What can hang from each mark:
D: P
M: A P
P: B D M V
A: M
Y: B V
E: D
V: P
B: P Y

Each row was made from one small tree. Brackets hold a mark, then the marks that hang from it, in alphabetical order. Every link used is in the known rows. Write each row's tree.
Known rows:
(E (D (P (B Y) V))): [-47 -10  26  12  15 -56   2  -5  -3  14 -42 -16  -1  17  25  12  19 -10
   3  -1 -27 -15]
(E D): [  3 -23   2  24  17 -19  -2  31 -17   3 -16 -18  17 -40  24   3  32   9
 -54 -60 -22 -17]
(B (P D M) (Y V)): [ 17  25 -14  74 -18  37 -34  23  26 -31  25 -55  35 -21 -17 -31   0 -13
  69  11  22   8]
(A (M P)): [ 16 -24 -25  17   8   5  30  10 -12 -16  17  21  14  -7  17  13 -23  18
 -50 -48   7  -5]
(D (P (M A) V)): [ -7  24   5 -13 -25  -9  23  19   6   7 -25  25 -16  -5 -13  45  -2 -27
   4 -24 -19  36]
(V (P (B Y) D M)): [  9   9   1 -27  -8   9 -17 -24  19   0 -11 -13  -5  16 -19  -9  20   9
  50  46  15 -15]
(B P): [ -2   6   2  41   2   5 -34  14   5   2   7 -11  25 -19  10 -21  12 -10
 -39 -26  -9 -20]
(E (D (P B M V))): [-22   0  32 -16   8 -47  -6   1  -3  12 -72  21 -23  15   7  13  32 -21
  -7  -8 -50  16]
(Y B (V (P D M))): [  5  14 -25   5 -47  32 -21 -14  -3 -22  13  -1  40 -19 -35 -22  20 -21
  52  16  28  16]
(D (P B V)): [-40   7  36 -16  13 -45   0 -36  -8  18 -37  26 -21  36  12   7   5 -29
 -30  17 -27  -5]
(D P): [-20   4  17  33  -2 -16   1  -5  -2   5 -16   2  12 -22   8  30   6 -26
 -54 -35 -12   2]
(M P): [ 10 -29  -9  17   8   7  21   5 -18   6   8  16   8 -19   7   0 -12  10
 -68 -34 -11  -8]
(B (Y V)): [ -6  -8 -13  66 -20  -8   5  -3   9 -12  48 -46  30 -31  14 -17  19 -21
  10 -22  32 -41]
(V (P D)): [  5  11   6 -17  18  15 -21   0 -13  -5  -7   0  14   2 -16  -7  -5   5
 -10  -2  -4  -8]
(M A P): [ 11 -28 -19   1  -5  13  46  26 -18  16  34  18  -3 -39   5  29 -24  26
 -57 -51   2  10]
(B (P D M V) Y): [ 12  41  -9  24   7  24 -31  29  29 -23 -11 -18  11  28 -17 -25  -4 -11
  56  33 -13  11]
(Y (B P)): [-16   3 -17  41 -24  15 -32   8  10   4  14  -9  48 -26   7 -17  19 -15
 -27  -7  12  -9]
(P B D (M A) V): [ 16   9   9 -70  10  -1  13  -2   2   3 -15  27 -49  33  -6  18 -10  10
  28  34 -11  33]
(M A (P B D V)): [  3 -17   5 -59  31   3  42  -8 -30  16   4  39 -38  38  -3  17 -51  36
 -19  27 -13  29]
(M A): [  5 -10 -10   0  -7  -2  21  24  -4  12  24  -1  -2 -37  15  27   4   7
 -44 -45  13  -8]
(V (P B)): [-17  -7  18 -30   0 -26 -23 -35 -10  26 -10  14  -7   8   1 -23  29  -7
 -28   7   6 -42]
(A (M (P D V))): [ 19  -3 -16 -23  42  22  30  12 -26 -32  -1  37  -2  48   1   4 -57  26
 -11  -8 -14  20]
(V (P B D M)): [ 10   7  17 -50   2   3 -27 -28   2   3 -30  15 -20  20 -18 -17  16   2
  17  35  -3   4]

Write each row's tree:
[-12   3  17 -11   4  -5 -23 -38 -20   4   7  -8   1  16 -11 -37   0   3
  20  29  13 -20] : (Y (V (P B D)))
[  6  14 -33  70 -59  22 -10  38  32  -7  53 -55  26 -54  -8  -6  14 -16
  58 -21  41  -5] : (B (P (M A)) (Y V))
[-32 -22  39  14  14 -43  -4  -4 -18  22 -45  -7   0 -24  30  24  19   0
 -50 -31 -30  -1] : (E (D (P B)))
[  3 -13 -19  17 -46 -10  21  -7  24  11  38 -39 -10 -34   8   4  24  -5
  47   5  46 -15] : (P (B (Y V)) (M A))
[ -6   0  22 -40  21  -4 -23 -33 -16   8 -15   7  -6  22  -6 -17   2  14
  -5  29  -1 -17] : (V (P B D))
[-18  13  16 -39 -16 -29  20 -13   5  20 -33  34 -37  15   2  39   4 -23
   7   4 -19  29] : (D (P B (M A) V))
[ 27  23  -5 -44   5  18  18  30   4 -12  -6  25 -20  15 -16  23 -14   2
  26   3 -14  38] : (P D (M A) V)
[ 14  -5 -11 -32  25  23  47  24 -29  -2  15  39 -17  17  -8  23 -59  32
 -20  -5 -13  36] : (M A (P D V))
[ 26  28   4  25   5  37 -39  26  18 -18 -19 -11  13  -9 -14 -15   0  -5
   9   0 -14  24] : (B (P D M))
[ 27  21  -7 -34 -19  31   2  25   0  -2   5   9  -6 -18 -34  22  -3  14
  30  -7   8  24] : (V (P D (M A)))
[ -1 -27  -4  28  10   9  21 -28 -10  -5  36 -23   2   2   4 -13 -34  22
  18  32  24  -5] : (M (P (B (Y V)) D))
[-20  -9   4  -9  15 -38   3 -24  13  11  -1  -6 -17  38  19 -17  21 -12
   2  27   2 -41] : (P (B Y) V)
[-12 -28  -4  -8  20 -24  26 -27  -4  14   9  17 -18  39  13 -16 -10   8
 -14  22  -8 -27] : (M (P (B Y) V))
[  7 -38 -12  -8  17 -16  26 -20 -13   0   8  33  -9  14  27   4 -22  28
 -44 -19   8 -12] : (A (M (P B)))
[  5   7 -27  33 -43  20 -36  14  25  -4   0  -1  37 -32  -8 -17  34 -25
   1  -6   7   8] : (Y (B (P M)))
[ -7  13  -9  33  -7  19 -15  -6  -5 -21  38 -43  34  -7 -19 -25  -5  -3
  53  11  31 -31] : (B (Y (V (P D))))
[ 19   0  17 -30  13   1 -12 -16  10  -3 -27  10 -27  10   0   2  14   2
  -3  28  -9  15] : (P B D M)
[ 23  26 -20  29 -19  42 -10  49  32 -11  27 -35  13 -28 -14  18 -13  13
  49   3  22  30] : (B (P D (M A)) Y)
[ -8   2  14 -24  37 -14  -3 -26   8  -4  -2  -5 -18  53   9 -15  -9   5
  18  52  -6 -14] : (P (B Y) D V)
